What can hang from each mark
fuzis: vibuf
putus: vibuf
sikif: revi vibuf
revi: dofug putus
gasul: revi
nured: vibuf
fonur: dofug gasul
vibuf: dofug nured sikif
dofug: vibuf

Each row was made from one small tree. The marks that hang from a mark follow it in brackets, in alphabetical order. Every link used is in the known rows. Write each row's tree.
Known rows
nured[vibuf]: 6 3 12 10 -3 -9 0 -13 5 2 -10 1 -4 -11 -5 8 -1 6 1 7 11 -6 0 -5 14 -2 -3
 10 0 6 4 -6 8 2 4 5 2 -3 -2 1 -5 4 -19 0 -1 12 -2 10 -2 3 -2 2 2 -2 -7
 -1 -5 -1 -1 -7 -6 4 -8 3 -1
dofug[vibuf[nured sikif]]: -1 0 -3 5 4 -5 5 2 7 -1 -7 -1 -4 -5 1 5 1 0 3 1 -5 0 0 -5 -7 -10 5 5 5
 -4 12 -12 -3 -7 6 -1 5 -3 -5 -1 0 -4 -1 -1 -1 0 1 1 -1 -1 -4 0 -13 -5 6
 6 1 -11 -5 -2 3 4 -1 8 2
nured[vibuf[dofug sikif[revi[putus]]]]: 9 1 2 -8 -1 -1 -5 -8 4 -1 1 -1 0 -5 -3 2 -2 -1 -4 4 3 -2 5 0 9 -6 -11 10
 -2 3 -3 8 12 12 8 -8 -3 3 -4 3 -3 8 1 -3 4 -1 -1 11 5 -1 1 0 6 -1 -2 -9
 -4 3 -8 0 2 -2 2 0 3
putus[vibuf[dofug nured sikif[revi]]]: 2 -3 7 1 4 -6 8 2 6 2 0 0 1 8 2 0 -8 4 0 2 3 -5 4 3 -3 -2 -3 4 -3 -4 2 3
 8 1 4 -1 2 1 -7 2 0 6 12 -5 -8 -6 -2 -6 2 -1 2 0 0 -2 4 1 -4 -3 0 -1 13
 0 2 -6 -2
vibuf[dofug nured sikif[revi[putus]]]: 6 -5 -7 -13 3 9 -5 17 5 1 8 -9 11 3 7 -6 0 -2 -7 -1 -9 3 9 4 -4 3 -7 1 8
 -4 -5 0 2 4 4 -13 1 4 -4 0 -3 5 26 -6 2 -21 5 -2 7 -5 3 -4 1 1 24 -9 -2
 0 -3 4 8 3 8 -5 4
fuzis[vibuf[dofug nured sikif[revi]]]: 4 -4 -3 -5 0 -4 1 -6 8 4 -1 -7 -2 -5 3 4 -8 1 2 -1 -5 -3 6 10 5 -7 -2 14
 2 1 -4 8 -1 -3 3 -7 3 0 5 7 -5 1 -5 -8 3 6 0 -1 7 -3 3 -3 -2 -3 6 -9 -2
 -8 -6 9 6 -2 -2 0 7
revi[dofug[vibuf[nured sikif]] putus]: -1 4 -12 -16 0 14 -4 22 -1 -6 9 6 0 -4 1 -8 -2 -4 -2 -2 0 4 -9 -1 -9 5
 -3 -7 4 -8 11 -4 -3 3 -2 -10 -3 5 10 -6 4 -2 -9 -4 11 -10 6 7 -5 1 -2
 -1 6 2 8 -6 9 8 -8 3 -5 7 3 6 6
fuzis[vibuf[dofug nured]]: 1 0 1 6 -1 -6 1 -1 9 4 -8 -5 -3 -5 2 5 -10 4 5 2 6 -5 1 8 9 0 3 16 1 -2
 0 -2 -1 -6 0 1 7 -1 16 5 -7 0 -18 -8 2 15 -1 -1 2 0 2 -4 2 -5 3 -6 0 -4
 2 9 0 2 -10 -3 5
gasul[revi[dofug[vibuf]]]: -10 1 -6 8 1 -1 1 -7 -8 -2 -3 4 5 6 -2 4 1 -3 -3 -1 1 0 -4 2 -3 8 3 -6
 -3 -5 10 -3 -10 3 -6 10 -3 -8 1 3 5 -14 -2 7 4 -1 0 4 -6 2 -1 -4 2 0
 -19 6 4 0 -1 1 -4 -7 -1 6 3
fuzis[vibuf[dofug nured sikif]]: 6 -2 -4 -5 1 -5 1 -2 10 4 -2 -5 -1 -6 3 4 -8 3 3 2 -1 -7 3 7 6 -6 -2 16
 0 -2 3 3 -1 -3 4 -8 5 0 6 6 -6 3 -3 -11 4 5 0 -1 5 -1 3 -4 -2 -7 6 -9
 -2 -5 -6 6 4 3 -6 2 7
sikif[revi[dofug]]: 4 -1 8 10 -3 5 0 -9 -9 1 -10 1 2 -1 0 3 -1 3 -10 3 1 6 3 3 6 9 -4 -4 5 5
 -4 2 0 -4 -11 8 -4 -6 1 -1 0 -6 -7 4 8 -1 0 7 2 0 -2 1 7 8 10 0 4 -1 1
 -3 -8 -4 -2 -1 3
sikif[revi vibuf[dofug nured]]: -8 1 9 8 -5 -6 -10 -5 -2 2 -11 -4 -4 1 0 0 -4 -6 1 -2 -3 11 6 6 4 -4 3 5
 2 16 -18 0 3 3 0 12 -1 4 3 1 1 -2 -13 8 -11 9 -3 -3 8 -6 1 2 -1 8 3 -3
 4 -4 1 6 3 -11 7 -13 -7
revi[dofug putus[vibuf[nured sikif]]]: 3 2 -4 -14 0 11 0 20 0 -3 13 9 3 2 1 -10 -5 1 -2 0 5 0 -9 -2 -7 10 -5 -8
 0 -6 10 1 2 6 -3 -10 -3 4 5 -6 4 6 -2 -8 7 -11 5 0 -6 2 1 0 10 2 1 -6 3
 12 -6 -2 1 10 1 1 0
fonur[dofug[vibuf[nured sikif]] gasul[revi[putus]]]: -15 2 -21 -13 1 10 5 7 -4 -1 23 2 0 2 1 -4 19 -11 12 -9 -6 -7 -3 1 -6
 -10 3 -20 -15 -9 -11 -6 -9 0 4 -4 1 8 -11 4 1 2 12 -2 5 1 -2 -2 -3 7 3
 -6 -6 -9 5 7 -4 -1 10 11 -10 -3 1 3 5
gasul[revi[putus[vibuf]]]: -5 -3 -8 9 0 -3 1 -6 -5 -2 4 -2 2 13 -4 -1 4 -1 1 -3 -2 0 -7 -5 -4 9 10
 -6 -1 -6 6 3 -7 1 -4 3 -1 -7 8 1 5 -9 15 5 -6 0 1 -8 -7 0 0 1 -4 2 -37
 10 2 6 5 -6 3 -2 0 1 -4
vibuf[dofug nured]: 2 1 6 7 2 1 -2 20 7 3 -5 -5 10 1 5 0 -4 6 -4 5 8 -2 6 5 3 11 -1 8 6 -8 2
 -20 3 -1 -2 1 8 0 5 -2 -6 3 6 -6 -1 -6 0 1 1 0 1 -7 7 -5 25 -3 -1 -1 8
 2 -1 8 -5 -9 0
putus[vibuf[dofug nured sikif]]: 4 -2 8 2 6 -7 8 7 8 2 0 2 4 8 1 1 -7 7 1 5 6 -8 2 0 -2 -1 -3 6 -5 -8 9
 -3 8 2 4 -4 4 1 -5 0 -1 9 11 -9 -7 -6 -1 -5 0 1 2 -3 0 -7 4 0 -4 -1 0
 -3 11 6 -1 -3 -2
putus[vibuf]: 5 0 15 21 2 -10 11 -10 1 1 -12 5 -6 6 -4 6 -6 10 2 7 11 -8 -3 -6 5 3 4 4
 -4 -4 9 -4 5 -6 -5 7 3 -7 3 -2 1 1 -6 -2 -7 9 -4 -5 -5 4 -1 3 0 -3 -14
 8 0 0 5 -10 1 5 -9 -1 -8
fonur[gasul[revi]]: -1 0 -2 6 2 -3 4 -13 -9 2 0 -2 7 -1 -2 4 16 5 2 -2 1 -7 1 -3 3 0 7 -7 -8
 -3 -4 0 -11 -9 -4 9 2 -5 -7 3 -5 -5 16 9 3 7 -6 -3 -2 6 0 -2 -5 -8 -2
 10 -7 -2 16 0 -11 -3 -9 7 1
dofug[vibuf[nured sikif[revi]]]: -4 -2 -4 5 3 -3 5 -2 4 0 -7 -3 -6 -3 1 5 -1 -3 1 -1 -10 4 3 -1 -7 -11 5
 4 5 -1 6 -7 -3 -7 6 2 3 -2 -5 0 1 -6 -3 2 -2 0 1 1 1 -3 -4 3 -13 0 7 6
 1 -13 -5 0 4 -2 2 7 3

Which tree is each row?
-9 2 10 2 -7 -3 -9 -6 -5 1 -9 3 -6 -4 0 0 -4 -6 -1 -2 -3 13 1 6 0 -2 0
 -2 3 20 -13 4 -1 0 -3 15 -4 3 -3 0 3 -3 -23 9 -6 7 0 0 4 -5 0 4 1 11 6
 -4 4 -4 -4 4 0 -9 6 -7 -5
sikif[revi[dofug] vibuf[nured]]
2 1 -1 3 0 4 0 17 4 -2 5 -1 -2 7 -1 -7 -5 3 3 0 6 -2 -5 -3 -2 9 5 0 2 -9
 3 -6 5 2 -3 -5 3 2 17 -6 1 3 2 -5 -5 0 1 -7 -5 0 1 1 5 1 -7 1 3 10 7 -1
 1 8 -2 -7 -6
revi[putus[vibuf[dofug nured]]]
-3 4 4 -1 -8 4 -13 -7 -11 -3 -4 3 -8 -1 -4 -5 0 -8 -2 -4 -4 14 -2 2 3 0
 1 -5 1 15 -14 11 0 5 -7 4 -10 4 9 -3 7 -5 -19 10 -1 8 0 1 3 -3 0 6 5 13
 -11 -5 10 7 -6 1 -5 -9 8 -6 -5
sikif[revi[dofug putus] vibuf]
-6 1 -8 -2 2 1 2 2 -6 1 10 -2 7 5 0 -3 10 1 6 -7 2 -6 -3 0 -3 1 7 -10 -9
 -7 -7 4 -9 -4 0 5 3 1 0 2 -3 -1 15 6 -1 5 -4 -7 -3 5 2 -3 -1 -7 -5 7 -6
 5 17 6 -5 -2 -4 1 -1
fonur[gasul[revi[putus[vibuf[dofug nured]]]]]
-5 0 -11 -1 -1 7 -5 2 -9 -3 7 2 8 7 -1 -3 5 -3 -5 -2 -1 2 -6 0 -4 16 2
 -10 1 -5 7 1 -10 4 -9 1 -4 -6 7 0 4 -10 9 4 5 -7 4 1 -7 1 1 -3 6 3 -21
 3 4 10 1 -3 -5 -1 1 3 2
gasul[revi[dofug putus]]
0 6 -8 -4 -1 13 -5 15 -5 -6 3 8 -2 0 -2 -6 -3 -3 -2 0 5 5 -9 -1 -3 8 -2
 -7 1 -9 9 -6 -3 3 -8 -6 -4 2 19 -7 5 -5 -14 -1 12 0 2 9 -7 3 -2 0 12 3
 -3 -3 12 12 -3 2 -12 4 -1 4 3
revi[dofug[vibuf] putus]
5 -1 -4 -4 2 5 0 16 5 -2 9 -1 1 6 0 -7 -3 2 2 0 2 -2 -4 -5 -3 5 1 -1 2
 -9 6 -2 5 3 1 -11 2 3 10 -5 2 6 14 -7 -3 -7 2 -7 -3 0 1 1 3 -1 -5 -1 2
 9 2 -4 5 9 1 -4 -4
revi[putus[vibuf[dofug nured sikif]]]
2 -3 3 13 -3 2 1 -9 -4 -1 -4 -4 -8 6 -2 -1 -2 1 -2 -2 -3 5 -1 -2 3 5 5
 -3 5 3 -7 7 2 -5 -7 3 -3 -4 12 -3 2 -6 -3 5 -4 6 0 -4 0 -2 -2 7 0 10
 -14 6 4 3 4 -6 -2 -4 1 -4 -5
sikif[revi[putus[vibuf]]]
-10 3 -6 -2 2 0 4 -3 -8 1 3 2 7 -2 0 1 10 0 3 -5 2 -4 -2 2 -4 -1 4 -11
 -9 -4 -2 0 -13 -7 -2 10 2 -1 -8 3 -3 -5 2 8 6 7 -4 1 -4 6 0 -3 -1 -8 6
 8 -5 -2 13 8 -10 -5 -6 8 4
fonur[gasul[revi[dofug[vibuf[nured]]]]]
5 -5 0 -9 1 4 2 4 2 3 2 -3 7 -6 6 1 2 1 -8 1 -9 3 6 1 -6 2 -6 -2 10 7 3
 -2 -2 -4 1 -4 0 -1 -18 0 -3 2 14 -4 4 -19 6 0 4 -4 0 -2 -6 2 26 -4 -5
 -8 -7 -5 5 4 3 3 5
vibuf[nured sikif[revi[dofug]]]
12 2 8 -6 1 -5 -3 -7 6 1 -3 2 4 -8 -3 5 -1 4 -3 8 8 -9 5 -2 13 -6 -13 14
 -4 0 4 -1 12 12 8 -6 0 1 -7 4 -4 9 1 -5 4 -1 -2 12 3 2 1 -3 6 -7 1 -9
 -6 2 -7 -2 0 2 -2 3 2
nured[vibuf[dofug sikif]]
9 0 2 -9 -3 0 -3 -11 2 -1 1 2 -2 -11 -2 3 0 0 -3 3 1 -1 1 -4 7 -6 -10 4
 0 8 0 8 7 9 7 -5 -4 1 -10 2 -2 6 -9 -1 5 -1 2 12 2 0 -1 3 3 2 -3 -7 -5
 2 -10 -4 -1 0 1 6 4
nured[vibuf[sikif[revi[dofug putus]]]]
10 -1 11 4 6 -5 7 -4 2 0 -5 5 3 9 -2 3 -6 8 -1 8 8 -11 2 -3 4 -1 -5 7 -9
 -10 9 0 10 3 0 -5 0 -2 -3 0 2 7 16 -6 -3 -3 -5 -3 1 4 2 -2 4 -7 -7 0 -1
 2 -2 -6 7 4 -3 -2 -4
putus[vibuf[dofug sikif]]
10 -1 3 -5 -2 -4 -2 -15 3 0 -1 -1 -3 -11 -3 4 2 1 -2 3 -1 -1 2 -6 8 -8
 -6 7 2 9 0 8 8 5 8 -6 -3 0 -9 2 -3 5 -4 0 2 1 1 9 3 -1 -1 4 -2 1 -6 -5
 -6 0 -9 -6 0 0 1 6 1
nured[vibuf[sikif[revi[putus]]]]
-2 0 4 9 -8 -2 -11 -15 -9 -2 -7 -3 -11 -1 -5 -1 3 -7 2 -4 -8 13 0 -3 5
 -4 8 0 3 16 -16 8 0 0 -4 6 -6 1 11 -3 6 -6 -10 13 -8 13 -2 -4 4 -6 -1 9
 -4 12 -18 0 8 3 -2 -3 -3 -8 7 -7 -9
sikif[revi[putus] vibuf]
1 -4 8 1 2 -6 9 -1 4 1 1 4 -2 4 2 1 -6 5 0 2 1 -2 0 -1 -5 -2 -2 -1 -1 2
 7 4 5 -3 2 2 1 -1 -12 0 1 6 -2 -5 -7 -6 0 -6 -1 -1 0 2 -4 1 2 4 -4 -5
 -3 -6 11 2 0 0 -2
putus[vibuf[nured sikif[revi[dofug]]]]
-4 2 -3 4 0 5 6 4 3 1 3 2 -6 0 2 3 5 -6 4 3 -2 -3 2 0 1 -5 -3 -5 -2 -4
 -3 -17 3 -1 0 -2 2 2 -7 1 2 3 -2 -8 4 -1 0 5 1 3 0 -4 -4 -2 15 3 2 -8 0
 -1 -6 3 0 -3 3
fonur[dofug[vibuf[nured sikif[revi]]]]
6 -4 -1 -8 4 5 -2 11 5 3 2 -8 11 2 7 -2 -1 0 -8 2 -7 0 12 5 -2 2 -8 5 7
 -2 -3 -3 3 3 5 -8 2 2 -11 2 -4 5 27 -6 2 -19 3 0 8 -4 2 -5 0 -2 29 -7
 -4 -6 -2 2 8 1 6 -5 4
vibuf[dofug nured sikif[revi]]
-5 2 -7 -4 1 3 3 -3 -11 -1 10 4 6 2 -2 -2 10 1 3 -5 4 -6 -5 -1 -2 3 4
 -14 -12 -5 -3 8 -10 -3 -4 5 -1 0 -2 1 0 -3 9 7 5 4 -4 -3 -5 7 1 -2 4 -5
 -7 6 -4 8 13 4 -10 -3 -5 6 1
fonur[gasul[revi[dofug putus[vibuf]]]]
-3 2 -6 -5 3 1 4 -9 -11 0 4 4 7 -2 -1 2 14 1 1 -3 0 -6 -1 0 -2 -4 1 -11
 -12 -5 -1 3 -12 -5 -1 5 -1 -2 -11 3 -1 -5 14 7 9 3 -5 2 -2 6 0 -4 -1 -8
 0 6 -5 -1 8 5 -10 -5 -5 11 5
fonur[gasul[revi[dofug[vibuf[sikif]]]]]
-4 -2 -8 1 3 -1 3 2 4 -2 -3 -4 -6 -3 0 1 1 -4 2 -3 -10 5 0 -2 -8 -11 5 2
 6 -1 5 -6 -3 -7 5 -3 2 -1 0 -1 2 -6 -3 1 -2 0 3 0 1 -4 -4 3 -12 1 3 5 3
 -10 -6 0 4 -1 3 7 2
dofug[vibuf[nured sikif[revi[putus]]]]
-9 3 1 -5 -8 4 -12 3 -6 -2 1 1 -8 -3 0 -7 -3 -9 1 -6 -5 16 -4 5 -4 1 3
 -6 5 18 -15 7 -2 4 -3 8 -6 7 6 -3 5 -3 -23 9 -4 5 3 -2 2 -6 0 5 2 13 -1
 -5 7 4 -4 4 0 -7 10 -9 -5
sikif[revi[dofug putus] vibuf[nured]]
-8 -1 1 5 -8 -2 -11 -3 -2 0 -3 -5 -11 -2 -1 -4 1 -8 4 -7 -9 15 -1 0 -1
 -3 9 -1 8 18 -17 4 -2 -1 0 8 -2 4 8 -3 4 -4 -14 10 -12 9 1 -8 4 -8 -1 8
 -8 12 -9 1 5 -1 -1 0 2 -6 8 -9 -9
sikif[revi[putus] vibuf[nured]]
4 -3 9 5 3 -10 11 0 7 2 -1 3 -1 3 1 3 -3 7 2 4 4 -7 -1 -5 -4 -3 1 4 0 -2
 11 -3 5 -5 3 -1 5 -3 -11 -1 0 7 6 -6 -8 -5 -1 -8 -2 0 -1 1 -8 -5 -1 5
 -5 -5 -1 -9 11 8 -4 1 -4
putus[vibuf[nured sikif]]
